Each row was made from one path, in order. Every step used is in the known rows, and no mark comes twice. Write each row's path.
Known rows:
gakimu > rurar: 0.535,-1.349,-0.273,-1.063,-0.524,0.136,0.516,1.924,1.792,-1.139,0.108,-0.266,-0.562,-0.642,-0.675,-0.157,-2.163,-0.333,-0.739,-2.683,0.439,-0.104,0.140,-0.018,-2.081,-1.233
lugabol > voso > voden > mudepa > fekuf: 0.723,2.904,-0.941,-2.207,-1.568,-3.305,-0.552,0.187,1.568,-3.006,-2.624,2.818,-0.087,1.177,-1.312,-0.446,-0.923,0.181,4.588,3.184,-0.247,-1.199,-0.214,-1.867,-0.938,-2.248
fekuf > mudepa > voden: -3.996,1.437,0.280,-0.460,6.505,2.549,-0.317,0.219,-0.218,1.496,2.428,1.207,0.207,-0.565,-1.214,-0.451,0.131,-1.557,1.107,1.389,3.737,-1.281,3.383,-0.084,-1.189,0.087
gakimu > rurar > sativud > mudepa > voden: -2.545,-2.282,-1.053,0.923,3.489,1.804,-0.146,1.705,-0.277,-1.101,5.422,3.472,-3.143,0.644,-3.595,-1.066,-5.155,-3.776,1.115,-0.371,3.153,-1.132,2.909,-0.726,-2.591,-3.011
rurar > gakimu: 0.265,-0.823,1.053,-0.665,-0.905,-0.303,-0.130,1.523,-0.289,1.513,1.405,0.926,-0.058,-0.069,-1.355,-1.134,-2.278,-1.954,0.967,0.031,-1.165,-1.598,-0.656,0.898,-1.191,-0.254
lugabol > voso: -0.454,0.063,0.543,-0.417,0.482,-0.953,0.926,-2.525,0.024,0.610,-1.281,0.010,1.642,-0.487,-1.707,-0.962,-0.436,-0.393,2.336,0.287,-0.172,-0.123,-1.045,-0.736,-0.150,-3.749
sativud > mudepa > fekuf: -1.042,-1.659,-1.947,1.151,2.238,0.057,-1.344,-0.029,-1.115,-2.370,1.205,1.865,-2.356,2.022,-0.420,1.059,-3.847,-1.476,1.458,2.506,0.529,1.805,1.126,-2.403,-0.164,0.745
gakimu > rurar > sativud: 0.206,-2.601,0.880,-0.689,-1.047,-0.175,0.420,2.253,0.688,-1.687,1.704,1.306,-1.491,-0.483,-3.103,-0.130,-3.792,-1.052,0.199,-2.482,0.465,-1.023,0.206,-1.043,-1.453,-4.023
gakimu > rurar > sativud > mudepa: -0.352,-3.695,-1.062,1.278,0.677,0.860,-0.342,1.742,-0.768,-2.498,2.978,2.664,-3.236,0.324,-3.856,-0.181,-6.685,-2.601,1.964,-0.722,0.742,-0.210,1.284,-1.853,-2.250,-4.082
gakimu > losiz > fekuf > mudepa > sativud: -0.915,-3.846,-4.197,4.466,5.844,0.978,-2.823,4.128,1.590,-0.034,-1.885,0.982,-5.273,3.751,-1.903,-2.270,-4.163,-3.696,2.727,3.261,0.135,1.287,3.387,3.413,1.627,-3.167
gakimu > rurar > sativud > mudepa > voden > voso: -1.874,-2.394,-2.157,1.092,3.913,0.546,-0.693,1.515,-0.206,-1.222,5.383,4.699,-3.027,1.629,-3.443,-3.970,-4.908,-3.374,1.927,-3.077,2.756,-3.261,4.589,0.154,-2.276,-3.545
lugabol > voso > voden > mudepa > sativud > losiz > gakimu > rurar: 6.033,-2.242,-1.339,0.114,-1.384,-0.773,-0.717,4.266,3.690,-2.736,-1.309,5.748,-3.884,1.757,-4.871,-5.507,-5.303,-0.901,7.903,2.032,-3.483,-0.411,0.287,1.147,-1.764,-5.003
losiz > gakimu > rurar > sativud > mudepa > voden > voso: -0.755,-2.381,-2.796,1.070,4.278,2.984,0.072,2.909,1.560,-1.921,5.592,6.294,-5.229,1.932,-5.375,-5.716,-6.092,-3.587,2.836,-2.551,0.751,-2.996,3.781,1.395,-3.982,-3.130
voso > voden > mudepa: 1.895,3.342,-1.204,-0.743,-2.600,-1.523,-1.264,2.451,1.493,-1.933,-1.211,2.467,-0.739,0.762,0.179,-0.823,0.560,0.585,2.305,2.107,-0.605,-1.781,0.610,0.103,-1.098,0.846
voden > voso > lugabol: 1.000,-0.398,-1.534,0.618,-0.765,-0.914,-0.273,-0.211,-2.222,-0.047,-1.066,1.723,-0.251,-0.096,2.710,-2.275,0.030,-0.863,1.567,-1.292,-1.972,-2.930,1.193,-0.803,-0.737,-0.246
fekuf > mudepa > sativud > losiz: 0.976,-4.596,0.450,2.704,4.419,0.702,-2.256,0.775,-2.085,0.291,0.811,2.039,-1.460,1.282,-1.734,-1.441,-3.114,-1.825,4.752,3.310,0.102,1.397,3.021,-0.454,2.270,-2.245
gakimu > rurar > sativud > losiz > fekuf > mudepa: -2.382,-5.848,-1.021,2.092,4.887,1.639,-1.958,3.783,-0.353,-0.194,3.751,3.482,-6.970,-0.397,-5.233,-0.490,-7.271,-3.677,2.683,-0.003,-0.190,-0.874,2.912,0.194,-1.163,-7.119
rurar > gakimu > losiz: -0.118,-1.979,-1.396,0.530,-0.867,-0.602,-0.998,3.063,2.001,1.792,1.930,1.394,-1.788,-0.386,-3.262,-2.912,-3.326,-2.919,0.983,0.797,-2.314,-1.235,-1.360,3.145,-1.533,-2.283
lugabol > voso > voden > mudepa > fekuf > losiz > sativud: 2.092,0.593,-3.197,-0.738,0.021,-2.140,-1.244,2.565,1.607,-5.488,-1.631,5.669,-3.773,3.411,-3.739,-0.599,-2.904,0.817,6.485,3.772,-2.143,0.988,0.194,-1.788,0.637,-4.300
rurar > gakimu > losiz > sativud > mudepa > fekuf: -1.602,-4.550,-4.763,4.188,1.075,0.191,-3.269,3.664,-0.799,-1.129,2.677,4.814,-6.361,4.170,-5.779,-1.663,-8.296,-3.326,3.878,3.715,-1.156,3.436,1.242,-0.399,-2.215,-2.377
fekuf > losiz > sativud > mudepa: 0.666,-3.876,-3.980,3.492,3.133,2.082,-1.605,1.952,-1.467,-3.466,1.999,4.372,-5.165,3.006,-3.305,-0.328,-4.722,-1.110,3.361,1.653,-1.359,3.074,1.791,-0.546,0.747,-2.104
voso > lugabol: 0.381,-0.177,-0.281,0.384,-0.921,0.342,0.297,0.284,-2.331,0.015,-0.939,0.769,-0.436,-1.131,2.368,0.329,-0.122,-1.185,0.502,1.179,-1.651,-0.836,-0.702,-1.787,-1.165,0.447
lugabol > voso > voden: 1.156,0.941,-0.407,-0.868,-0.634,-2.325,0.971,-2.177,0.856,-0.509,-2.465,0.690,1.305,-0.576,-2.674,-0.992,-0.953,0.029,4.457,0.663,-0.927,-1.367,-0.268,-0.747,-0.847,-3.724
voso > voden > mudepa > sativud > losiz > gakimu > rurar: 6.572,-2.120,-1.738,0.654,-1.710,0.077,-1.752,6.832,3.348,-3.220,-0.030,5.705,-5.433,2.237,-3.011,-4.706,-4.683,-0.925,5.405,1.973,-3.267,-0.215,1.257,1.664,-1.476,-1.082
rurar > sativud: -0.351,-1.432,0.984,0.396,-0.248,-0.161,-0.317,0.083,-0.973,-0.656,1.569,1.313,-0.828,0.079,-2.438,-0.098,-1.340,-0.949,1.006,0.108,0.082,-1.068,0.118,-1.096,0.592,-2.699

Which path is each row?
4.112,-4.219,-0.474,2.733,1.209,1.504,-1.052,2.228,0.381,-0.292,1.145,3.128,-3.988,2.206,-2.596,-3.743,-3.129,-1.066,3.928,2.372,-3.159,1.772,0.436,1.667,1.686,-0.770 -> mudepa > sativud > losiz > gakimu
2.304,1.416,-1.744,-3.364,0.028,-2.886,-0.344,1.997,3.109,-5.112,-1.935,3.766,-1.698,0.957,-1.867,-0.585,-1.625,-0.121,5.116,3.353,-2.111,-1.346,-0.730,-0.553,1.042,-3.557 -> lugabol > voso > voden > mudepa > fekuf > losiz
-3.412,1.122,-0.744,-0.071,6.353,1.342,-0.604,-0.039,-0.112,1.146,2.507,2.324,0.289,0.506,-0.684,-3.573,0.320,-1.454,1.983,-1.067,3.425,-3.288,5.377,1.020,-0.974,-0.266 -> fekuf > mudepa > voden > voso
0.941,-3.858,0.493,1.391,0.733,2.352,-0.620,1.775,0.012,-0.251,4.114,4.531,-5.019,-0.427,-5.539,-2.549,-3.887,-1.440,3.193,1.695,-3.468,-0.402,-0.905,0.267,-0.523,-4.025 -> rurar > sativud > losiz > gakimu
-0.271,-2.633,-5.296,3.786,5.069,2.352,-1.753,1.559,-3.231,-2.447,3.358,7.108,-5.827,3.180,-0.410,-3.540,-3.446,-2.986,4.222,0.607,-1.124,-0.697,4.332,-0.166,-0.331,-1.196 -> fekuf > losiz > sativud > mudepa > voden > voso > lugabol
-1.564,-2.097,-1.355,0.829,3.949,4.178,0.635,3.172,1.578,-1.591,5.731,5.205,-5.390,0.667,-5.846,-3.000,-6.372,-3.625,2.289,0.035,1.153,-1.157,1.745,0.328,-4.233,-2.604 -> losiz > gakimu > rurar > sativud > mudepa > voden
-1.841,0.194,-2.724,2.102,4.628,0.904,-1.168,-0.516,-0.687,0.104,3.821,3.503,-1.818,2.490,-0.332,-3.891,-1.210,-2.235,1.643,-0.487,1.953,-2.023,4.453,1.343,-0.702,0.579 -> sativud > mudepa > voden > voso
3.777,0.199,-2.585,-4.718,-0.013,-0.307,0.936,5.429,6.695,-6.331,-1.496,5.437,-4.590,0.614,-4.543,-2.464,-4.849,-0.364,5.482,1.288,-3.783,-1.196,-1.846,0.620,-2.715,-4.308 -> lugabol > voso > voden > mudepa > fekuf > losiz > gakimu > rurar
4.235,-1.002,-0.345,1.575,-1.200,-3.262,-2.147,0.552,0.014,-1.459,-1.533,4.116,-0.990,2.400,-2.012,-3.548,-1.782,-0.798,7.363,4.206,-1.776,-0.480,1.143,0.195,2.114,-4.070 -> lugabol > voso > voden > mudepa > sativud > losiz
-1.413,-2.907,-1.053,1.539,1.748,-0.111,-1.231,-0.064,-2.381,-3.213,2.801,3.174,-3.346,1.982,-3.115,1.370,-5.395,-2.256,2.135,2.644,0.871,0.831,1.140,-3.525,0.172,-2.155 -> rurar > sativud > mudepa > fekuf
-2.703,-0.429,-3.125,4.524,4.400,2.698,-1.669,0.554,-2.579,0.001,3.558,3.955,-3.888,3.740,-2.776,-1.020,-2.588,-1.739,2.101,2.027,3.132,2.463,3.796,-1.250,-1.495,0.189 -> losiz > sativud > mudepa > voden
-1.132,1.303,-1.459,0.166,1.844,0.175,0.089,0.150,-1.638,1.213,1.371,2.610,-0.530,-0.022,2.928,-3.153,1.410,-1.971,0.714,-0.990,0.125,-3.902,3.078,0.501,-1.264,0.979 -> mudepa > voden > voso > lugabol
0.171,-3.181,-2.815,0.109,3.632,0.574,-0.855,1.525,0.276,-4.315,1.691,2.757,-4.031,1.527,-0.981,1.172,-4.417,-1.799,1.880,2.766,-1.166,1.628,0.637,-0.998,1.688,-0.605 -> sativud > mudepa > fekuf > losiz
-0.590,-2.242,-3.014,4.754,1.475,1.695,-2.026,0.381,-3.029,-1.377,1.178,3.418,-3.732,3.557,-2.900,-0.237,-4.111,-0.597,3.014,1.705,0.504,3.510,2.414,-2.085,-1.147,-0.930 -> losiz > sativud > mudepa
-1.546,1.526,-0.943,-0.297,3.013,-0.028,-0.289,-0.269,0.577,1.218,2.323,1.832,0.044,1.382,0.571,-3.788,1.745,-0.768,0.194,-2.207,1.787,-3.069,3.349,2.169,0.034,0.555 -> mudepa > voden > voso
4.584,-5.495,-0.533,1.409,0.563,1.571,-0.399,4.334,1.975,-1.335,1.273,2.980,-4.483,1.710,-2.981,-3.958,-5.289,-1.233,3.179,-0.196,-2.535,1.549,0.396,1.755,-0.321,-2.226 -> mudepa > sativud > losiz > gakimu > rurar
0.679,-2.716,-2.337,0.334,2.041,0.212,-0.985,2.476,0.022,-4.019,0.863,3.188,-4.489,3.334,-2.259,1.032,-2.991,0.765,1.744,1.539,-1.208,2.981,0.716,-1.231,2.082,-1.315 -> mudepa > fekuf > losiz > sativud
-0.625,-2.382,-1.732,3.013,5.976,0.951,-1.519,2.525,-0.811,-0.354,-1.992,0.481,-3.479,3.773,-0.335,-0.724,-3.310,-2.550,2.579,2.250,1.157,0.665,3.820,1.192,2.076,-0.961 -> losiz > fekuf > mudepa > sativud
-2.722,0.493,-1.619,1.996,4.414,2.021,-0.589,-0.214,-0.933,0.297,3.589,2.472,-1.734,0.953,-0.625,-1.010,-1.268,-2.549,0.968,1.805,2.496,0.165,2.743,0.080,-0.931,1.080 -> sativud > mudepa > voden
-0.893,-2.789,-0.651,2.749,1.321,0.703,-1.041,-0.342,-2.429,-1.627,3.044,2.783,-2.462,1.001,-3.189,0.101,-4.393,-2.416,2.383,1.693,0.196,-0.190,1.162,-1.895,-0.307,-2.815 -> rurar > sativud > mudepa
-4.512,-0.848,-5.636,3.309,7.442,1.964,-2.377,3.394,0.506,2.101,1.098,3.460,-5.936,0.851,0.086,-4.286,-1.905,-5.017,1.805,1.297,0.098,-3.820,4.571,3.441,-2.198,-2.746 -> gakimu > losiz > fekuf > mudepa > voden > voso > lugabol
5.000,-0.906,-0.952,2.085,-1.589,-2.326,-2.791,3.220,-0.114,-1.773,-0.395,4.173,-2.615,2.841,-0.103,-2.862,-1.520,-0.648,5.291,4.096,-1.897,-0.286,1.945,0.633,2.246,-0.296 -> voso > voden > mudepa > sativud > losiz
4.381,-2.023,-0.439,2.411,0.038,1.581,-2.323,4.294,1.123,-1.297,1.012,5.138,-4.706,3.030,-1.332,-4.351,-1.946,-0.874,4.162,3.991,-3.140,1.138,0.146,1.760,1.338,0.052 -> voden > mudepa > sativud > losiz > gakimu
-1.678,-0.890,-4.653,4.936,3.492,1.962,-2.067,0.095,-4.723,-0.183,2.807,5.864,-4.036,3.509,0.021,-3.505,-2.679,-2.533,3.412,0.859,0.879,-0.365,5.081,-1.702,-2.343,0.086 -> losiz > sativud > mudepa > voden > voso > lugabol
2.107,-3.652,-0.944,-0.064,0.252,2.333,-0.036,3.531,2.844,-0.343,2.580,3.121,-4.661,-1.297,-4.047,-2.809,-4.360,-0.709,1.636,-1.013,-2.713,0.678,-0.971,1.464,-3.050,-2.555 -> sativud > losiz > gakimu > rurar
2.476,-3.193,-2.000,-3.680,1.911,2.050,1.302,5.523,5.258,-5.003,0.869,2.812,-5.224,0.261,-3.146,-0.613,-4.945,-0.384,0.934,-1.048,-2.968,0.747,-1.223,1.200,-1.324,-1.489 -> mudepa > fekuf > losiz > gakimu > rurar
-0.149,-3.942,-2.373,-0.215,5.736,4.767,1.258,4.950,3.014,-3.836,5.991,6.075,-7.060,0.159,-6.121,-2.893,-6.592,-4.015,2.596,-0.210,-0.805,-1.206,1.031,1.741,-2.199,-3.903 -> fekuf > losiz > gakimu > rurar > sativud > mudepa > voden
-3.787,-3.351,-2.124,3.675,7.487,1.758,-2.520,1.694,-3.731,1.986,4.910,6.330,-6.919,0.475,-1.503,-3.624,-3.412,-5.405,3.693,1.754,-0.231,-4.827,5.402,0.727,-0.463,-4.828 -> rurar > sativud > losiz > fekuf > mudepa > voden > voso > lugabol
-0.837,-4.760,-3.224,3.697,4.953,0.553,-2.733,5.572,1.220,1.292,-0.586,2.146,-5.463,3.379,-3.627,-3.493,-6.670,-5.558,3.835,3.105,-0.991,-0.446,2.844,4.336,0.412,-3.379 -> rurar > gakimu > losiz > fekuf > mudepa > sativud
-3.170,-2.922,-3.316,2.234,4.541,1.492,-2.309,4.681,1.987,2.066,1.207,1.968,-5.315,0.325,-4.316,-2.233,-5.960,-5.043,2.182,2.292,-1.375,-1.517,1.356,4.319,-2.026,-3.623 -> rurar > gakimu > losiz > fekuf > mudepa
1.602,-1.040,-0.910,-1.365,-0.169,2.405,1.240,3.657,3.670,-1.453,0.270,1.379,-2.815,-0.576,-2.874,-1.905,-3.242,-0.240,0.324,-2.146,-1.162,0.149,-0.895,1.391,-3.826,-0.970 -> losiz > gakimu > rurar
4.317,0.324,-3.029,-4.470,-0.498,0.467,0.221,7.880,6.668,-6.927,-0.307,5.148,-6.099,0.976,-2.810,-1.548,-4.421,-0.297,3.109,0.992,-3.430,-0.949,-0.631,1.306,-2.570,-0.507 -> voso > voden > mudepa > fekuf > losiz > gakimu > rurar
